Each row was made from one small tree. Brackets hold a mark, then the marks that hang from it, in alphabetical order. Every link used is in the known rows. Write each row's tree.
Known rows:
(N A (E F P) U): [ 2.53  0.11 -0.66  0.40 -1.84  0.61  1.07 -1.47  0.51  4.49  1.49  0.90
  0.42 -4.57  0.94  0.94  0.39  1.33 -3.38 -0.36  1.91  1.67 -1.49 -2.43
  0.23]
(E F J P): [ 1.50  3.21 -1.84  3.08  2.49  2.73  5.51 -2.80  1.64  1.67 -2.01  4.41
  0.44 -1.74  1.15  0.84  3.29  0.55 -1.42 -0.94  3.14  0.76 -0.25 -0.78
 -0.21]
(N A (E J) U): [ 0.44  0.41 -0.18 -1.61 -1.13 -0.24 -0.71 -1.63 -1.60  2.45  1.03 -0.56
  0.52 -3.39 -0.23  1.59 -0.93  0.39 -4.40  0.73  3.09 -0.07 -0.89 -3.61
  3.65]
(J E): [-1.23  0.36 -1.37  2.05  4.20  3.13  2.99 -0.36 -0.53 -0.45 -4.62  2.15
 -0.26 -4.07  1.90  4.08  2.86  1.44 -0.32 -0.72  4.72 -0.46 -2.27 -3.26
  4.82]
(U (N A E)): [-1.07  1.06 -1.54 -0.69 -1.51  4.70  1.09  0.28 -1.26  2.04  0.14 -1.63
  1.04 -3.01  0.11  3.83  1.83  4.91 -2.47  2.47  4.26 -0.16 -0.57 -1.70
  2.99]
(J (E F)): [-0.03  0.15 -1.63  2.87  4.12  2.61  3.20 -1.53  0.87  0.94 -5.14  4.18
  0.06 -3.27  2.49  1.93  3.14 -0.04  0.06 -0.09  5.13 -1.10 -1.74 -2.57
  2.88]
(H (E F)): [ 2.65 -0.21  0.10  4.46  1.47  2.41  4.25 -2.57  0.57  3.23 -4.81  3.83
  0.10 -3.18  1.40  2.52  2.28  2.95  0.00 -0.71  4.79 -0.46 -2.51 -2.77
  1.48]
(U (N A (E H))): [-2.08  0.82 -0.54 -1.91  0.17  4.29 -0.36 -0.27 -1.39 -0.20  1.10 -1.67
  0.20 -1.86 -1.33  2.72  1.91  3.70 -2.17  2.61  4.27 -0.45  0.29 -1.74
  1.43]
(J (E H P)): [-2.07  1.16 -0.92  0.90  4.96  3.15  3.23 -0.82 -0.24 -2.41 -2.16  1.80
 -1.42 -3.55  0.48  2.48  3.68  0.77  0.02 -1.78  3.48  1.42 -1.67 -2.06
  1.32]
(P (E F H J)): [ 0.09 -0.46 -0.94  0.58  4.47  1.13  1.22 -2.03 -0.77 -0.88 -1.63  4.15
 -1.51 -0.30 -0.78 -0.08  1.01 -0.65 -0.30  1.42  5.52 -0.23 -0.33 -1.50
  0.15]
(E F H J): [-0.47  1.89 -0.58  1.33  4.75  1.93  2.83 -3.60  0.63 -0.65 -2.41  4.58
 -0.47  0.07 -0.64  0.13  1.95 -0.71 -1.02  0.64  4.53 -1.38  0.74 -2.19
 -0.12]
(U (N (E J P))): [-0.32  3.42 -2.43  1.13 -0.81  5.42  4.67 -0.12 -1.05  0.26  0.69  0.16
  0.59 -1.16 -0.32  2.86  1.49  2.41 -2.74 -0.61  2.72  1.99  0.69 -1.22
  0.08]
(U (N E)): [-0.66  1.61 -1.93  1.25 -0.24  5.98  3.08  0.08 -1.80  0.64 -1.12  0.63
  0.44 -1.72  0.12  5.03  1.07  4.38 -2.02  0.47  4.16  0.30 -0.23 -2.66
  2.17]
(N A U): [ 0.21 -0.27  0.30 -1.21  0.97  1.42 -0.26 -1.48 -1.07  3.09  0.03 -0.19
  0.40 -5.15  1.50  3.59  1.18  3.92 -2.13  0.89  3.54 -0.18 -2.90 -3.35
  4.37]
(U (N (E F H P))): [-0.19  2.02 -1.58  1.15  0.81  5.15  3.52 -1.14  0.05  0.11  1.23  1.75
 -0.15 -0.03 -0.76  1.46  1.93  2.15 -1.56 -0.08  2.75  1.75  1.02 -1.09
 -2.53]
(J (E P)): [-0.85  1.35 -1.75  2.35  3.50  3.58  4.32 -0.36  0.16 -0.17 -3.09  1.62
 -0.42 -4.55  2.06  3.52  3.93  1.92 -0.30 -2.17  3.30  1.58 -2.50 -2.14
  2.88]
(E H J P): [-0.96  2.98 -0.82  0.67  4.27  2.89  4.21 -2.50 -0.09 -1.73 -0.55  2.18
 -1.15 -1.45 -0.92  1.81  3.06  1.22 -1.40 -1.37  3.09  1.09 -0.09 -1.50
 -0.21]
(A (N (E F J) U)): [ 3.28  1.36 -0.09  1.78  0.95  0.74  1.64 -1.29 -2.13  2.04  2.57  1.05
  1.33 -2.44  1.05  0.84 -1.37 -2.58 -3.66  1.03  2.41 -0.18  1.30 -3.97
  1.05]
(J (E F H P)): [-0.83  1.04 -1.06  1.88  5.12  2.65  3.27 -1.74  1.33 -1.12 -2.48  3.48
 -0.82 -2.50  1.08  0.16  3.74 -0.67  0.27 -1.11  3.78  0.90 -1.15 -1.45
 -0.29]
(F E): [-1.24  1.19 -1.57  2.16  5.44  3.72  3.82 -2.38  0.11  0.66 -4.88  2.91
 -0.02 -3.30  3.77  6.08  3.08  4.44 -1.25 -0.80  5.67 -1.38 -1.65 -2.55
  4.18]

Write each row's tree:
[ 3.03  1.68 -0.58  4.43  0.82  1.86  6.01 -2.78  1.49  2.90 -3.22  3.50
  0.34 -2.53  1.01  0.24  2.91  1.07 -0.60 -1.63  3.00  1.18 -1.76 -1.10
 -0.41]
(H (E F J P))
[ 0.12  2.75 -1.01  1.65  4.09  2.36  4.23 -3.23  1.61 -0.37 -0.76  4.06
 -0.64 -0.70 -0.61 -0.44  2.83 -0.39 -1.07 -0.57  3.25  0.66  0.69 -1.02
 -1.88]
(E F H J P)
[-0.47  3.03 -2.25 -0.36 -1.82  4.01  2.57 -0.06 -0.34  1.86  1.96 -1.79
  1.23 -2.48 -0.30  1.71  2.27  2.90 -3.09  1.27  2.82  1.23  0.37 -0.20
  0.96]
(U (N A (E J P)))
[-0.93  3.15 -2.19  2.19  5.01  3.02  5.43 -2.47  0.96  0.36 -3.08  2.79
  0.40 -2.80  3.14  3.97  3.34  2.40 -1.97 -1.91  4.00  0.27 -0.59 -0.95
  2.08]
(F (E J P))
[ 1.76  2.68 -0.81  2.16  1.73  2.54  3.53 -0.27 -2.13 -0.21  1.07 -0.08
  0.76 -2.59 -0.11  3.51  0.55 -0.19 -2.81  0.82  3.39 -0.29  1.64 -3.02
  2.04]
(A (N (E J)))
[-0.59 -0.46  0.28 -0.96  1.43  1.60  0.26 -1.71 -2.71 -0.82  0.62  1.14
 -1.28 -2.31 -1.40  3.37 -1.67  1.07 -3.16 -1.06  3.31  0.90 -1.02 -5.07
  1.73]
(N (E H) U)
[ 1.04  0.20  1.17 -0.39  2.42  1.86  0.34 -0.39 -3.72 -1.23  3.92 -1.31
 -0.42 -3.25 -0.66  3.37 -1.19  0.54 -2.93  0.50  2.32  0.79  0.59 -4.76
  1.32]
(A (N (E H) U))
[-2.19  2.86 -1.43  0.61  6.55  2.78  4.00 -3.15  0.76 -1.95 -2.08  2.45
 -0.53 -1.62  1.67  2.44  3.35  1.51 -1.59 -1.61  4.36  0.13  0.27 -1.08
  0.35]
(F (E H J P))
[-1.01  1.95 -1.70 -0.90 -1.30  3.83  0.97 -0.44 -1.07  1.30  0.51 -1.55
  1.50 -1.80 -0.32  1.89  1.54  2.49 -3.29  2.75  4.18 -0.77  0.46 -1.32
  2.60]
(U (N A (E J)))
[ 2.27  0.51  0.37  1.45  0.67  2.32  1.65  0.35 -3.54  1.15  2.96 -1.10
  0.63 -4.59  0.96  4.99 -1.25  1.65 -3.06 -0.17  2.27  1.00 -0.31 -4.73
  2.69]
(A (N E U))
[ 1.73  1.86 -0.24  3.34  0.75  2.40  5.90 -1.75 -0.14  1.58 -2.68  1.65
 -0.07 -3.41  0.24  2.28  2.68  2.80 -0.95 -2.31  3.08  1.88 -2.18 -1.66
  1.29]
(H (E J P))
[ 0.69 -0.65 -0.15 -1.13 -1.34  0.64 -0.71 -0.94 -1.50  2.82  0.71 -0.74
  0.10 -4.75  0.18  3.58 -0.67  2.59 -3.65  0.50  3.20  0.24 -1.84 -4.21
  3.74]
(N A E U)
[ 0.57  1.22 -2.10  1.89 -0.12  5.36  3.25 -0.75 -0.59  1.99 -1.45  2.30
  0.72 -0.77  0.73  2.95  1.31  2.68 -1.92  1.22  4.25 -0.16  0.27 -2.08
  0.83]
(U (N (E F)))
[ 0.08  1.95 -1.92 -0.01 -0.97  3.24  1.05 -1.21  0.36  2.65  0.11  0.41
  1.66 -1.00  0.22 -0.05  1.72  0.87 -2.84  3.43  4.43 -1.57  1.28 -0.65
  0.96]
(U (N A (E F J)))
[ 1.23  0.34 -0.24  0.46  0.95  1.36  1.98 -2.30 -0.43  0.95  1.51  2.66
 -0.90 -1.91 -0.66  0.84 -0.69 -0.26 -2.79 -1.79  1.75  2.31 -0.45 -3.44
 -1.72]
(N (E F H P) U)
[ 2.10 -0.12  0.99  0.70  2.35  1.21  0.37 -1.28 -2.22  0.15  3.43  0.81
  0.06 -2.68 -0.05  1.20 -0.90 -1.30 -2.41  0.91  2.47  0.34  1.18 -4.30
 -0.24]
(A (N (E F H) U))
[ 0.56 -0.65  0.28  0.15  1.51  0.93  0.31 -2.66 -1.26  0.82  0.24  3.09
 -0.90 -1.37 -0.97  1.07 -1.51 -0.47 -2.56 -0.44  3.38  0.28 -0.39 -4.50
  0.05]
(N (E F H) U)
[ 0.35  1.82 -0.90  2.16  4.03  3.38  4.12 -2.88  1.43  0.15 -1.18  4.00
 -1.01 -1.80  0.00  1.72  3.41  1.93 -0.38 -0.97  3.12  1.04 -0.27 -1.35
 -1.73]
(E F H P)
[-1.38 -0.24 -0.52 -0.37  4.70  1.58  1.29 -1.23 -2.11 -2.26 -1.33  2.23
 -1.92 -1.19 -1.39  2.00  0.71  0.96 -0.52  0.67  5.40  0.49 -1.04 -2.09
  1.82]
(P (E H J))
[ 0.66  1.57  0.23  1.16  3.22  3.20  2.30 -0.25 -2.47 -1.93  1.82 -0.38
 -0.44 -2.88 -1.16  4.28  0.77  1.24 -1.70  0.89  3.46  0.23  1.49 -3.46
  0.67]
(A (N (E H)))
[ 0.82  3.60 -0.35  1.05  2.60  2.59  3.85 -0.55 -1.53 -2.20  3.54 -0.51
 -0.20 -1.93 -1.54  1.89  1.26 -0.54 -2.36 -0.29  1.80  1.57  2.37 -1.87
 -1.42]
(A (N (E H J P)))
[ 2.70  2.71 -1.14  2.94  1.12  4.09  5.27  0.53 -1.33  0.59  2.32 -0.65
  0.42 -4.42  0.53  5.19  1.84  2.40 -2.12 -1.04  1.75  2.18  0.52 -2.35
  0.14]
(A (N (E P)))
[-0.02  1.19 -0.70 -0.66  1.45  0.31  0.33 -2.81  0.81  0.30 -0.49  1.98
 -0.04 -1.00 -1.70 -1.09  1.04 -1.69 -2.78  2.16  4.37 -1.60  1.33 -1.79
 -0.27]
(N A (E F H J))
[-0.75 -0.84  0.73 -2.43  0.25  0.23 -1.87 -1.58 -1.83  0.55  1.85 -0.78
 -0.69 -3.57 -1.37  2.19 -1.13  1.45 -3.32  0.73  3.48  0.27 -1.24 -4.04
  2.31]
(N A (E H) U)
[ 3.49  0.34  0.13  2.16  0.74  1.76  1.68 -0.73 -2.16  2.28  2.47  0.84
  0.83 -3.87  1.47  2.64 -0.90 -0.13 -2.77  0.51  2.51  0.36  0.38 -4.15
  1.26]
(A (N (E F) U))
[ 1.72  1.30 -0.03  2.09  3.17  2.43  2.24 -1.23 -0.88 -0.76  1.46  1.59
 -0.01 -1.93 -0.63  2.14  1.23 -0.49 -1.42  1.22  3.59 -0.61  1.91 -2.80
 -0.97]
(A (N (E F H)))
[-0.71  0.82 -1.27  0.57  1.41  4.93  1.94 -1.68 -0.83 -0.19 -0.41  2.21
  0.00  0.32 -1.00  1.53  1.13  1.46 -1.55  1.45  4.64 -0.29  1.13 -2.25
 -0.93]
(U (N (E F H)))
[ 1.00  1.75 -1.93  0.88 -1.82  4.49  2.66 -0.50  1.15  3.83  1.11  0.14
  1.20 -2.90  0.99  1.60  3.22  3.47 -2.16  1.58  2.91  1.10 -0.02 -0.08
 -0.72]
(U (N A (E F P)))
[ 1.14  1.68 -1.18  0.63 -0.70  1.38  3.26 -1.32 -1.58  1.30  1.02  1.15
 -0.07 -2.71 -0.09  2.11 -1.29  0.14 -3.92 -2.57  1.49  2.73 -0.72 -3.63
  1.28]
(N (E J P) U)
[-2.84  1.99 -1.07  0.24  7.06  2.43  2.53 -3.38 -0.05 -2.22 -3.48  3.14
 -0.46 -1.09  1.42  3.05  2.57  1.16 -1.58 -0.07  5.83 -1.78  0.02 -2.17
  2.32]
(F (E H J))
[ 0.65  1.12 -1.90  3.44  3.61  3.08  4.62 -1.32  1.53  1.08 -3.71  3.69
  0.02 -3.78  2.75  1.52  4.05  0.21  0.00 -1.42  3.61  0.94 -1.69 -1.46
  1.22]
(J (E F P))
[ 0.04 -1.36 -0.58  1.16  4.49  1.91  1.22 -1.34 -0.69 -0.26 -2.03  3.85
 -1.93 -1.63 -0.20  1.99  1.45  1.58  0.57  0.95  5.43  0.24 -1.45 -1.96
  0.24]
(P (E F H))
[ 2.74  1.42 -0.16  1.76  0.16  2.64  3.12  0.64 -2.83  1.48  4.33 -1.49
  0.38 -5.15  1.13  4.27 -0.32  1.80 -3.07 -1.54  0.65  3.10 -0.42 -3.66
  1.25]
(A (N (E P) U))
[-1.47 -0.01 -0.82  1.45  5.71  2.29  1.76 -2.21  0.50 -1.26 -4.08  3.83
 -0.87 -2.06  1.06  0.68  2.77 -1.14  0.39  0.21  4.91 -1.05 -0.87 -2.71
  1.37]
(J (E F H))
[ 2.44  0.60 -0.12  4.22  1.53  1.58  4.28 -3.02  0.61  2.61 -4.63  3.85
  0.47 -1.97  0.89  0.57  2.09  0.83 -0.69 -0.29  4.53 -0.68 -1.45 -2.20
  1.42]
(H (E F J))
[ 1.33 -0.19 -1.66  1.99  2.96  1.40  2.63 -1.30 -0.52  1.45 -2.84  4.37
 -0.64 -1.56  0.78  1.22  1.10  0.42 -0.50  1.21  5.64 -0.14 -1.36 -1.58
  1.72]
(P (E F J))
